Known rows, with every way that one mark hangs from another:
D{S}: [-0.067 -3.068 -2.385 -1.819  1.315  0.934 -2.522 -0.460 -1.423 -2.356
  2.148 -2.471 -0.267  3.207 -4.301  0.219  2.761  0.948 -1.456 -1.071]
W{R{F H K S}}: [-0.926  0.653  1.762  0.626 -0.633 -1.388  0.493 -1.155 -0.848 -1.187
  1.230 -0.125 -2.477 -1.607 -1.235  1.911  0.631  0.259  0.104 -1.861]
R{F H J K S{D} W}: [-1.559  3.493 -2.913  3.233 -1.852 -1.189  2.551 -3.677  2.750  0.663
 -3.151  3.723 -0.274 -2.918  6.221 -1.241 -0.592 -1.813  1.235 -0.525]
W{R}: [-0.265 -2.511  2.380 -2.088  0.250  0.295 -1.051  1.353 -2.206 -2.585
  4.198 -2.881 -1.249  2.422 -5.612  1.545  0.652  1.672 -0.491 -1.699]
G{J}: [ 0.621 -2.836  0.696 -3.505  1.170 -1.269 -1.439  3.449 -2.726  0.499
  1.829 -1.445  2.998  2.680 -2.784 -0.095 -0.735  1.833 -1.039 -0.443]
H{R{F J}}: [ 1.760 -1.665  2.408 -0.819  2.015  0.358 -0.961 -0.595 -1.950 -1.394
  1.995 -0.126 -0.242 -0.878 -1.748 -0.563  0.256 -0.529 -2.163  0.855]
F{R{H J W}}: [-0.606 -0.977  1.290 -1.235  0.221 -1.051 -0.179 -0.418  1.528 -1.473
  1.207 -1.595  0.320  1.006 -2.383 -0.137 -0.105  1.568 -0.496 -0.363]
R{C F J{G} K S W}: [-0.772  3.580 -3.027  2.044 -2.830  0.008  1.558 -0.567  1.605  2.904
 -4.017  1.312  0.918 -2.557  3.628 -2.001 -1.853 -3.102  0.532  1.559]
K{R{C H J{G} S{D}}}: [ 1.519 -1.767 -1.299  0.065  2.237  1.378  0.336  0.720 -0.210  0.982
  0.361  0.863  0.294 -0.394  2.853 -0.877  0.431  0.256  0.788  0.000]
F{R{K S W}}: [-3.142  0.451  1.455 -0.227  0.994 -0.493  0.477  0.634  2.463  0.324
  1.022 -1.248  0.877  0.853 -2.758 -0.533 -0.160  2.341  0.783 -1.155]
F{R{C K W}}: [-1.342  0.535  1.040  0.546  0.562  0.517 -0.604  1.287  1.689  1.048
 -0.558 -1.147  1.025  2.056 -3.333  0.731 -0.825  1.564  0.428  0.422]
R{J K S W}: [-3.385  2.105 -1.031 -0.323 -0.963 -1.759  0.867  0.164  2.054  0.143
 -0.034  1.645  2.524 -0.316  2.227 -2.815  0.301 -0.291  0.991 -1.946]
W{R{C H S{D}}}: [ 0.709 -0.608  0.530 -0.096 -1.322  1.300  0.687 -0.188 -1.113 -1.477
  1.752  0.343 -2.960  0.828 -0.071  2.125  0.821  1.000  1.915 -1.600]
R{C F J K S W}: [-0.409  3.796 -2.179  3.566 -3.631 -0.883  1.231 -0.626  2.484  3.308
 -4.338  2.331  2.183 -2.221  4.481 -2.151 -0.649 -3.493  1.132  0.846]
K{R{C}}: [ 2.215 -3.504  1.432  0.273  2.869  0.853 -1.707  2.724 -1.467  1.597
  0.828 -2.145  2.327  2.176 -1.326  0.136  1.438  0.763 -0.525  0.684]
R{C H J{G} K W}: [-0.368  2.435 -2.265 -0.680 -0.917 -0.749 -0.119 -0.676 -0.391 -0.260
 -3.073  1.815 -0.027 -0.166  3.399  0.548 -1.014 -0.886 -0.245  1.001]
J{G}: [-0.051 -3.669 -0.655 -4.862  2.442  0.642 -1.636  1.674 -3.559 -2.382
  3.104 -4.337 -1.253  2.124 -4.740  1.475 -0.209  1.969 -2.569  0.857]
F{R}: [-0.664 -2.681  1.709 -1.946  1.909 -0.058 -1.504  1.539  0.279 -1.096
  3.070 -3.086  0.040  2.112 -6.328  0.982  0.171  2.477 -1.053 -0.250]
S{D}: [-0.032 -2.884 -2.023 -1.140  1.817  2.268 -0.751  0.652 -1.119 -1.765
  2.680 -0.634 -0.859  3.481 -2.510  1.228  0.162  1.845 -0.120 -0.275]
F{R{W}}: [-0.953 -1.999  1.981 -1.168  1.037  0.254 -0.429  0.877  1.024 -0.696
  1.858 -3.670  0.788  2.617 -4.823  0.191 -0.116  2.482 -0.441  0.039]
H{R{C K}}: [ 0.649 -0.274  2.538 -0.692  3.022  1.126 -1.641  0.887 -2.318 -0.535
  0.852  1.443 -0.356  0.725 -1.067  1.175  0.558  0.830 -0.787  0.561]
F{R{C H J{G} W}}: [ 0.336 -0.366  0.101 -1.309 -0.303  0.333 -0.048 -0.021  0.958 -0.572
 -0.131 -1.583 -0.476  0.780 -1.698  0.462 -1.111  0.943 -0.270  1.010]

Rows:
[ 1.009 -0.534 -1.950 -1.773 -1.735  1.152 -0.280  1.175 -0.775  0.002
 -0.880 -1.661  1.210  1.926  0.208 -0.989 -1.096 -0.957 -0.412  1.665] => R{C J{G} W}
[ 2.962 -1.575  0.182  1.631  0.985  0.410  0.184 -0.257 -0.592  1.926
 -2.242 -1.732  1.521 -0.648  2.337 -0.740 -0.195 -1.227 -0.968  2.202] => K{R{C F H J{G} W}}
[-3.418  1.435 -1.632  0.844  0.384  0.768  1.643 -0.408  1.693  0.349
 -0.267  1.325  0.732  1.385  2.242 -0.875  0.069  1.452  2.087 -1.449] => R{K S{D} W}
[-2.214  1.151 -0.101 -0.419 -0.319 -0.251  0.773 -0.681  0.292 -2.396
  2.796  2.586 -2.288 -0.489 -0.540  0.525 -0.008  0.788  1.392 -3.370] => W{R{H J K S{D}}}
[-2.658  1.028 -0.791 -0.244  1.357 -0.646  0.271 -0.504  2.755 -0.904
  1.745  2.341 -0.955 -0.767 -1.299 -0.059 -0.418  1.605  0.783 -1.944] => F{R{H J K S{D}}}
[ 0.658 -0.156  0.914 -0.939 -2.277 -0.501  0.068  0.211 -0.829 -1.624
  1.945  0.593 -1.736 -0.368 -0.032  0.735  1.011 -0.168  1.130 -1.986] => W{R{C H J S}}
[ 0.990  0.829 -1.987 -1.442 -2.746 -0.419  1.400 -0.975 -0.106 -0.200
 -2.026  0.321 -0.400 -1.009  5.593 -0.855  0.355 -0.909  0.974  0.699] => R{C H J{G} S W}
[ 0.642 -0.982 -1.425 -0.793 -1.217 -0.031  0.443 -0.808 -0.546 -0.328
 -0.580 -3.280  0.827 -0.146 -1.118 -1.482 -1.578 -1.557 -2.111  2.035] => R{F J{G} W}
[ 1.023  1.370 -2.915  1.192 -3.238  0.704  1.990 -1.645  1.573  0.262
 -2.320  2.877 -0.096 -0.067  7.217 -1.015  0.618 -0.985  2.691 -0.140] => R{C H J S{D} W}
[ 1.449 -1.365  0.187  0.072  1.054  0.261  0.796  0.500 -0.025  1.441
 -0.878 -0.770  1.685 -0.421  3.824 -1.677  0.762  0.044  0.647  0.447] => K{R{C H J{G} S W}}
[ 0.683  1.476  2.426  1.954  0.668  1.009  0.817 -1.004 -0.473  1.459
 -1.835  1.225  0.051 -1.351  2.536 -0.372  0.138 -0.619  0.351  1.269] => H{R{C F K S W}}
[ 1.953 -0.496  0.254 -0.472 -1.831  0.282 -0.266 -0.460 -2.024 -1.500
  0.816 -1.156 -2.801 -0.794 -2.142  1.827 -0.801 -1.218 -0.876  0.335] => W{R{C F H J{G}}}
[-1.349  1.207  0.305 -0.535 -0.740 -1.141  0.764 -1.142 -0.687 -1.649
  1.566  0.434 -2.745 -2.582 -1.359  0.728 -0.665 -0.492 -0.341 -1.721] => W{R{F H J{G} K S}}
[-0.955 -1.050  1.990 -0.951  0.288 -0.920  0.752 -0.586  1.542 -0.802
  1.036 -2.251 -0.310  0.544 -1.076  0.349  0.866  2.472  0.574 -0.645] => F{R{H S W}}
[-2.089  1.104 -0.806 -1.091  0.669  0.198 -0.396  1.757  1.959  0.667
  1.070  0.651 -0.065 -0.473 -3.072 -0.563 -1.316  0.670  0.371 -0.555] => F{R{C J{G} K S}}
[-0.036  2.822 -2.551  2.524 -2.357 -1.267 -0.235  0.308  1.372  2.711
 -2.531  3.085  1.093 -2.867  2.375 -1.114 -0.133 -3.532  0.202  0.383] => R{C F J K S}
[-0.514  0.733  3.047  0.928  1.818  0.259  0.918 -1.441 -0.500  0.219
 -0.212  0.385  0.005 -1.432  1.241 -0.783  0.344  0.294 -0.282  0.402] => H{R{F K S W}}
[ 2.214  0.081 -0.869 -0.200 -2.625 -0.938 -0.285 -0.701 -0.342 -0.563
 -2.261  0.391  0.929  0.953  3.921  0.184  0.909 -1.201  0.133  1.002] => R{C H J W}
[ 0.452 -0.937  1.134 -0.681  0.090 -0.433 -0.395  0.514  0.820 -0.003
  0.698 -0.916 -1.070  0.119 -1.304  1.509  1.051  1.567  0.603 -0.111] => F{R{C H S}}
[ 1.595  2.263 -0.464  3.445 -1.782 -1.213  0.030 -2.061 -0.287  1.831
 -5.655  0.504 -0.057 -0.780  4.004  2.417  0.162 -1.804 -0.366  2.478] => R{C F H K W}
[-0.062  0.959  1.368 -1.140  2.023  1.611 -0.247  0.161 -1.325 -0.549
  0.006  1.460  0.138  0.224  0.301 -0.761 -1.125  0.127 -0.600  0.980] => H{R{C J{G} K W}}
[ 0.716  0.653 -0.559 -0.073  0.566 -1.461 -2.040  0.300 -1.767 -0.245
 -1.786  1.760 -0.749  0.547  1.429  3.361  1.389  0.113 -0.546  0.401] => R{C H K}
[-0.548  1.793  0.182  1.560 -2.370 -0.147  0.242  0.463  0.342  0.526
  0.497  1.293 -0.775 -1.405 -1.469 -0.073 -0.550 -1.745  0.799 -1.379] => W{R{C F J K S}}
[ 2.330 -2.826  1.090  0.977  2.412 -1.227 -0.943 -0.063 -0.817  0.585
  0.414 -1.269  1.608 -0.892  0.207 -0.509  1.182 -0.654 -1.839  0.494] => K{R{F H J}}
[ 0.891  1.869 -2.278  2.201 -1.446 -0.910 -1.650  0.658  0.226  1.941
 -2.489  2.128  1.199 -1.209 -0.178  0.108 -0.786 -3.387 -1.265  1.382] => R{C F J K}
[ 0.752  1.041  0.910  1.931  1.850  2.184  0.377 -0.789 -0.695  1.009
 -0.575  2.861 -1.373 -1.383  1.552  0.397 -0.129 -0.402  0.481  0.836] => H{R{C F K S{D}}}
[ 1.704 -2.179  0.876  1.147  1.728 -1.502  0.011 -0.216  0.018  1.108
  0.340 -0.633  1.559 -2.064  2.025 -1.389  1.614 -0.696 -0.805 -0.197] => K{R{F H J S}}
[ 0.023 -1.456  1.996 -0.185 -1.168 -0.058  0.368  0.212 -1.150 -1.012
  2.724 -2.553 -1.615 -0.164 -3.472  0.748  0.605  0.209 -0.012 -1.326] => W{R{F S}}
[-2.387  2.176 -1.205  1.454 -0.596  1.284  1.049  0.531  3.959  1.430
 -0.396  1.932  0.839  0.612 -0.544 -1.390 -1.472  0.647  2.196 -0.748] => F{R{C J K S{D} W}}
[ 0.843  1.393  1.170  0.549  1.216  1.497  0.137 -0.810 -1.108  0.450
 -1.411  1.143 -0.148 -1.175  0.620 -0.694 -1.608 -1.235 -1.147  2.051] => H{R{C F J{G} K W}}
